What can hang from each mark
C: B V
V: C
X: B J L Q S
J: X
U: F Q
F: D S
B: X
D: F
R: X
Q: U

Known rows, with every way that one mark hangs from another
F[D S]: [ 0.31  0.06  0.62 -1.59 -0.51 -1.55 -1.64  0.96 -3.73  0.32  0.27  0.36
  0.34  0.84 -2.63  1.99 -0.70 -1.89  0.21  0.59 -0.13 -1.18  0.12 -2.08
  1.19]
J[X[L Q[U] S]]: [-1.83  0.61  2.42 -1.20  1.10 -0.02 -2.68  0.78 -3.18  2.05  0.61 -1.36
  1.88  0.32  2.29  4.75 -1.57 -0.66  0.77 -0.84 -1.74 -3.17  2.75  2.11
 -2.72]
V[C[B[X[L Q[U]]]]]: [-1.59  1.45  1.06 -2.32  1.99  0.69 -4.92  1.12  0.35  1.44 -0.17 -0.56
  1.74 -0.82  0.69  0.61 -0.97 -1.34  1.14 -1.54 -1.94 -0.74 -0.69  0.49
 -1.41]
U[F Q]: [ 0.07 -0.45  0.12  2.66  0.34 -0.21 -2.55 -0.61 -3.18 -0.61 -0.56 -0.19
 -1.76 -1.18  0.61  0.54 -0.94 -2.78  0.31  0.48 -0.06 -1.68 -0.65 -1.00
 -0.72]
Q[U]: [ 0.93  0.08  0.21 -1.80  0.09  0.41 -0.86 -0.45 -0.66  1.17  0.13 -1.16
  0.46 -0.21 -0.80  1.96 -0.66  0.30 -0.15 -0.24 -0.38 -1.98  0.92  0.08
 -0.99]
R[X[B Q]]: [-0.47  0.66 -0.35  0.39  1.87  0.47 -1.27  1.56 -3.34  0.44 -0.80 -1.13
  2.96  0.18  0.68 -0.19 -1.51 -1.70  1.14  0.00 -0.19 -0.58  0.07  1.73
 -1.27]
C[B[X[J]] V]: [-0.40 -0.14  2.00 -1.44  0.67 -0.91  0.27  1.50 -0.96  0.97  0.57  1.89
 -0.58 -0.63  0.28  2.65 -1.51  1.34  0.50 -0.44 -1.64 -1.09 -0.30  1.16
 -3.24]
V[C]: [-1.46  0.48 -0.40  0.02  0.80  0.59 -2.42 -0.40  1.83 -0.15 -0.09 -0.05
  0.10 -0.16 -0.41 -1.48  0.60 -0.85  0.11 -1.20 -0.09  1.26 -0.84 -0.57
  0.54]
B[X]: [-0.24  0.21  0.31 -0.02  0.07  0.02 -1.53  0.74  1.00  0.88  1.33  0.01
 -1.84 -0.52  1.62  1.98 -0.71 -0.82  0.65 -0.28 -0.19 -0.94 -0.54 -0.72
  0.49]
X[B]: [-0.52  1.01  0.58 -0.82  0.78 -0.12 -1.27  1.81 -0.40  0.20 -0.37 -0.26
  1.06  0.53 -1.06  0.27  0.20 -0.41  0.70  0.09 -0.94 -0.51  0.66  1.62
 -0.45]
J[X]: [-1.50 -0.11  1.43 -0.25 -0.68 -0.38 -0.76 -1.29 -0.90  0.11  0.98 -0.54
 -0.79 -0.16  1.86  1.80 -0.13  1.05  0.40 -0.97 -0.18 -1.53  0.23 -0.40
 -0.64]
B[X[J Q[U[F]] S]]: [-1.63  0.93  1.15  1.09  2.29  0.29 -2.59  2.18 -3.60  1.67  0.18 -0.51
 -1.00 -0.14  0.61  6.40 -2.89 -1.97  0.32  0.23 -1.09 -3.45  1.15  2.01
  0.33]
R[X[B L Q S]]: [-0.93  1.31  0.93  0.15  3.05  0.18 -2.26  3.88 -3.48  1.40 -0.01 -1.02
  3.58  1.10  0.49  1.07 -1.03 -3.06  1.48  0.07 -1.14 -1.07  2.12  3.73
 -2.23]
X[B J L Q[U] S]: [-2.10  2.50  2.02 -0.66  4.05  0.50 -2.93  5.16 -6.08  2.30 -1.61 -1.21
  4.47  1.62 -2.55  5.87 -2.66 -1.64  0.90  0.23 -2.73 -2.79  4.25  6.76
 -2.56]
R[X[J L Q S]]: [-1.47  0.97  0.65  1.83  3.26  0.38 -0.67  2.98 -5.31  0.94 -0.30 -0.73
  2.78  1.06 -0.24  2.40 -2.13 -2.00  0.71 -0.01 -0.27 -0.82  1.93  3.99
 -1.47]
J[X[B L Q[U] S]]: [-2.27  1.40  2.90 -1.92  1.73 -0.10 -3.71  2.29 -3.57  2.22  0.29 -1.55
  2.72  0.75  1.43  4.93 -1.33 -1.02  1.34 -0.76 -2.48 -3.56  3.26  3.41
 -3.09]
B[X[J L Q[U] S]]: [-1.51  1.42  1.47  0.11  2.72  0.52 -2.89  3.46 -3.48  2.58  0.36 -0.75
  0.93  0.36  0.48  6.47 -2.97 -1.82  0.83 -0.18 -1.62 -2.77  2.36  3.39
 -1.23]
R[X[L]]: [ 0.38  0.38  0.18  0.16  1.18  0.04 -0.86  1.25 -1.47  0.53  1.12 -0.83
  1.49  0.44  0.03 -0.61 -0.30 -1.46  0.87 -0.41  0.51 -0.28  0.69  1.36
 -1.89]
J[X[L Q S]]: [-2.48  0.56  2.30 -0.07  1.05 -0.27 -2.16  1.06 -2.75  1.29  0.51 -0.64
  1.54  0.49  2.76  3.45 -1.13 -0.86  0.87 -0.69 -1.49 -1.93  2.09  2.10
 -2.14]
C[B[X] V]: [ 0.36 -0.50  1.84 -2.33  0.02 -1.00 -0.19  1.01  0.88  1.19  1.01  1.82
 -0.65 -0.92  1.53  1.41 -0.82  0.78  0.66 -0.45 -1.72 -0.98 -0.64 -0.08
 -3.54]
J[X[B L S]]: [-2.32  1.33  3.18 -1.23  1.16 -0.73 -2.74  2.47 -1.49  1.21  1.47 -0.62
  0.72  1.17  0.81  3.25  0.53 -0.64  1.31 -0.79 -1.90 -2.37  2.77  2.88
 -2.05]
J[X[S]]: [-1.87 -0.02  2.12 -0.14  0.02 -0.57 -0.74 -0.28 -0.86  0.53  1.40 -0.28
 -1.33  0.39  2.13  2.78  0.30  0.30  0.36 -0.74 -0.68 -1.96  1.22  0.16
 -0.26]
X[B J L S]: [-2.19  2.41  2.38  0.14  3.31 -0.33 -1.81  5.45 -3.49  1.03 -0.10 -0.03
  1.95  2.16 -3.31  3.78 -0.35 -1.22  0.86  0.18 -1.99 -1.29  3.67  6.15
 -1.22]
U[F[D]]: [-0.25 -0.08  0.92  0.14  0.04 -1.36 -1.46  1.00 -2.62 -1.15  0.46  0.25
 -1.23  0.19 -2.04  0.58 -0.55 -2.69 -0.11  0.29  0.02 -1.65 -0.04 -1.03
  0.24]
C[B V]: [ 0.53 -0.68  1.57 -2.32 -0.08 -1.00  1.07  0.43  0.07  0.50 -0.03  1.82
  0.81 -0.48  0.15 -0.21 -0.28  1.44  0.12 -0.24 -1.60 -0.18 -0.22  0.51
 -3.93]
D[F[S]]: [ 1.85  0.35  0.44  0.01 -0.11 -1.43 -0.59 -0.74 -2.38 -0.10  0.04  0.01
 -0.27  1.05 -0.73  0.86  0.24  0.14  0.40  0.59 -0.28 -0.62 -0.87 -1.20
  1.45]
C[B]: [-0.08  0.51  1.26 -1.82  0.58 -0.39 -0.36  0.51 -0.62 -0.10 -0.52  0.42
  0.86 -0.30  0.06 -0.71  0.14  0.86  0.42 -0.10 -1.24 -0.43 -0.65  0.36
 -0.69]

Rows
[ 0.78  0.18  1.01 -2.03 -0.17 -1.07 -2.91  0.28 -3.71  0.78  0.61 -0.77
 -0.52  0.17 -3.02  3.47 -1.02 -2.10 -0.17  0.48 -0.34 -3.77  0.72 -1.22
 -0.01]	Q[U[F[D S]]]
[-1.41  1.47  0.92  0.60  2.44  0.44 -2.47  2.20 -6.11  1.06 -1.49 -1.13
  3.09  0.30 -2.26  4.52 -3.42 -1.27  0.17  0.10 -1.11 -2.60  2.09  4.43
 -2.53]	X[J L Q[U[F]]]
[-0.74  0.38  3.00 -1.66  1.61 -1.13 -0.55  3.30 -1.10  1.73  1.21  1.99
 -0.08  0.15  0.09  3.58 -1.18  0.21  0.76 -0.38 -2.39 -1.47  1.26  2.82
 -4.06]	C[B[X[J L S]] V]
[-0.43  1.11  0.23 -1.65  1.54  0.72 -2.40  1.60 -3.04  1.47 -1.85 -1.47
  3.64 -0.06 -0.35  2.42 -2.07 -0.78  0.73  0.14 -1.71 -1.99  1.27  2.28
 -1.81]	X[B Q[U]]
[-2.03  1.80  1.27 -0.19  3.48  0.63 -1.73  3.62 -5.73  1.66 -2.03 -1.03
  3.10  1.08 -1.96  5.61 -2.64 -0.87  0.39  0.43 -2.15 -2.70  3.00  5.00
 -0.82]	X[B J Q[U] S]
[ 0.66  0.34  0.66 -1.45 -0.17 -0.51 -2.76 -0.36 -2.30  1.11  0.54 -0.80
 -0.75 -0.13 -2.00  3.22 -0.49 -1.22 -0.24  0.58 -0.26 -3.50  0.43 -0.34
  0.03]	Q[U[F[S]]]
[-2.28  0.71  0.55  2.15  2.62  0.43  0.22  2.09 -4.74  0.51 -1.77  0.14
  1.61  0.77 -0.30  3.77 -2.30 -0.72 -0.19  0.51 -0.95 -0.67  1.57  3.28
  0.45]	X[J Q S]
[-2.82  1.39  1.12 -0.34  2.62  0.51 -3.57  1.53 -0.42  0.57 -0.57  0.34
  0.50 -0.37  0.58  1.12 -0.91 -1.07  0.78 -1.15 -1.68 -0.08 -0.90  0.95
  0.51]	V[C[B[X[J Q S]]]]
[-1.09 -0.04  2.22 -0.90  1.67 -0.72 -0.02  2.34 -2.13  1.52 -0.11  1.93
  0.44 -0.41  1.32  3.81 -2.30  0.30  0.54 -0.10 -2.32 -1.39  0.38  2.04
 -3.31]	C[B[X[J Q S]] V]
[-1.67  1.04  0.80 -1.45  1.30  0.29 -3.67  0.43  1.98  0.35  0.36  0.27
 -0.35 -0.74  0.71 -0.80  0.29 -0.75  0.86 -1.44 -1.20  0.25 -1.70 -0.74
  0.30]	V[C[B[X]]]
[-2.89  1.37  2.75 -0.73  1.66 -0.35 -3.12  2.57 -3.12  1.47  0.22 -0.83
  2.43  0.90  1.90  3.69 -0.93 -1.19  1.43 -0.62 -2.24 -2.32  2.66  3.39
 -2.51]	J[X[B L Q S]]
[-0.39 -0.42  2.05 -1.77  0.97 -0.83 -0.49  1.87 -0.50  1.75  0.37  1.87
  0.35 -0.73  2.61  2.52 -1.58 -0.28  0.68 -0.12 -2.42 -1.27  0.03  0.78
 -3.59]	C[B[X[Q S]] V]
[-2.09  1.39  1.34  1.32  2.66  0.25 -2.30  3.71 -3.08  1.82  0.27  0.01
  0.66  0.49  0.94  5.21 -2.60 -2.00  0.91 -0.01 -1.38 -1.52  1.74  3.35
 -0.62]	B[X[J L Q S]]
[-2.78  0.81  2.16 -0.33  1.21 -0.24 -2.15  1.24 -2.84  0.95 -0.17 -0.68
  1.29  0.48  2.37  3.43 -0.90 -0.56  1.03 -0.47 -1.79 -2.24  1.63  1.98
 -1.08]	J[X[B Q S]]
[-1.52  0.77  1.18  1.18  1.64 -0.04 -1.02  2.31 -1.11  1.05  1.18  0.36
 -2.23  0.38  0.34  4.56 -1.11 -0.85  0.39 -0.04 -0.57 -1.56  0.86  1.50
  1.24]	B[X[J S]]
[-2.57  1.73  1.79 -0.91  2.60  0.17 -3.92  2.32  0.39  0.77  0.47  0.37
  0.09  0.10 -0.47  1.00 -0.01 -1.14  0.97 -1.38 -1.74 -0.16 -0.18  1.55
 -0.09]	V[C[B[X[J L S]]]]
[-0.71 -0.08  2.55 -1.37  1.25 -1.05  0.25  2.29 -0.85  1.33  0.89  2.10
 -0.99 -0.19  0.45  3.41 -1.14  0.76  0.43 -0.25 -2.04 -1.43  0.48  1.67
 -2.88]	C[B[X[J S]] V]
[ 0.05 -0.45  2.36 -2.21  0.56 -1.13 -0.22  1.84  0.81  1.55  1.35  2.03
 -0.99 -0.48  1.76  2.13 -0.43  0.15  0.60 -0.22 -2.10 -1.29  0.16  0.43
 -3.22]	C[B[X[S]] V]
[ 0.74  0.01  0.93 -1.71  0.10 -0.66 -2.05  0.36 -2.73  0.22  0.48 -0.95
 -0.54 -0.09 -2.38  2.43 -1.11 -1.85 -0.21  0.00 -0.36 -3.28  0.90 -0.74
 -0.79]	Q[U[F[D]]]
[ 0.34  0.67  0.21 -0.30  1.57  0.05 -3.11  1.11 -4.75  1.58  0.23 -1.51
  2.80  0.12 -0.22  2.04 -1.96 -2.85  0.82  0.24 -0.06 -2.51  0.80  1.51
 -2.19]	R[X[L Q[U[F[S]]]]]
[-1.59  1.49  1.46  0.17  3.28  0.60 -1.69  3.34 -5.52  2.08 -1.21 -0.94
  3.39  1.08 -1.50  5.61 -2.90 -1.27  0.21  0.11 -1.79 -2.27  3.57  5.13
 -2.15]	X[J L Q[U] S]
[ 0.28 -0.07  2.32 -2.64  0.40 -1.07 -0.96  2.06  0.56  1.60  1.35  1.73
  0.27 -0.59  1.14  1.58 -0.79  0.25  0.95 -0.57 -2.11 -0.94  0.17  1.05
 -4.64]	C[B[X[L]] V]
[-0.82 -0.09  1.67 -1.08  1.12 -0.58 -0.02  1.56 -2.23  1.18 -0.44  1.74
  0.84 -0.87  1.09  2.91 -2.63  0.92  0.58 -0.29 -1.94 -1.04 -0.37  1.52
 -3.57]	C[B[X[J Q]] V]
[-1.62  2.41  1.18 -0.83  3.18  0.71 -2.91  3.89 -6.16  1.72 -2.09 -1.50
  5.09  0.90 -2.89  4.65 -3.23 -0.69  0.99 -0.09 -2.13 -2.20  3.02  6.03
 -3.15]	X[B J L Q[U]]
[ 0.50 -0.11 -0.68 -0.11  1.31  0.82 -0.81 -0.19 -3.22  1.03 -0.42 -1.64
  2.38 -0.40  1.05  0.80 -2.07 -1.15  0.49 -0.23  0.33 -1.38  0.14  0.45
 -1.52]	R[X[Q[U]]]
[-2.32  1.85  1.61  0.43  3.52  0.22 -2.49  3.71 -6.21  1.18 -1.83 -0.91
  2.09  0.97 -2.43  5.82 -2.56 -1.78  0.26  0.69 -2.09 -3.58  2.75  5.06
 -0.65]	X[B J Q[U[F]] S]
[-1.24  1.76  0.78 -0.70  2.07  0.26 -2.95  3.53 -2.77  1.15 -1.49 -0.69
  4.69  0.66 -0.25  1.13 -1.58 -1.90  1.34  0.11 -1.97 -0.46  1.77  3.98
 -2.81]	X[B L Q]
[ 0.38 -0.46  1.60 -2.83  0.47 -0.47 -0.91  0.85 -0.81  2.01  0.10  1.07
  1.08 -1.26  2.04  2.68 -2.29  0.46  0.68 -0.41 -2.22 -1.92 -0.27  0.35
 -4.37]	C[B[X[Q[U]]] V]
[-1.41  1.12 -0.17  1.46  2.72  0.58 -0.70  2.07 -5.41  0.15 -1.35 -1.06
  2.96  0.51 -0.90  1.38 -2.39 -0.96  0.93 -0.01 -0.06 -0.75  0.46  3.28
 -0.91]	R[X[B J Q]]
[-1.95  0.52  2.71 -0.55  0.50 -0.68 -1.75  1.04 -1.13  1.04  1.79 -0.40
 -0.18  0.77  1.68  3.01  0.32 -0.33  0.76 -0.90 -1.13 -1.99  2.23  1.60
 -1.66]	J[X[L S]]
[-0.68  2.05  1.30 -1.87  1.94 -0.15 -5.09  3.25 -4.63  2.04 -1.02 -1.34
  4.09  0.55 -1.80  3.70 -1.98 -2.84  1.15  0.59 -2.20 -3.30  2.14  3.76
 -2.79]	X[B L Q[U[F[S]]]]
[-1.08  0.35  0.59  0.67  1.34  0.23 -1.88  1.83 -0.63  1.59  0.49  0.08
 -0.58 -0.28  3.02  3.42 -1.66 -2.13  0.71  0.16 -1.05 -1.34  0.33  0.36
  0.40]	B[X[Q S]]
[-0.45 -0.07 -0.12  1.21  1.91  0.37 -0.29  1.10 -2.76  0.71 -0.08 -0.67
  1.61  0.28  1.82  0.53 -1.21 -2.14  0.50  0.19  0.08 -0.62  0.53  1.03
 -0.45]	R[X[Q S]]
[-1.26  1.27  1.11  0.60  1.40  0.03 -1.96  2.59 -1.53  1.11  1.12 -0.06
 -0.60  0.26 -0.39  3.78 -1.60 -0.68  0.88 -0.43 -0.52 -1.17  0.87  2.28
 -0.62]	B[X[J L]]
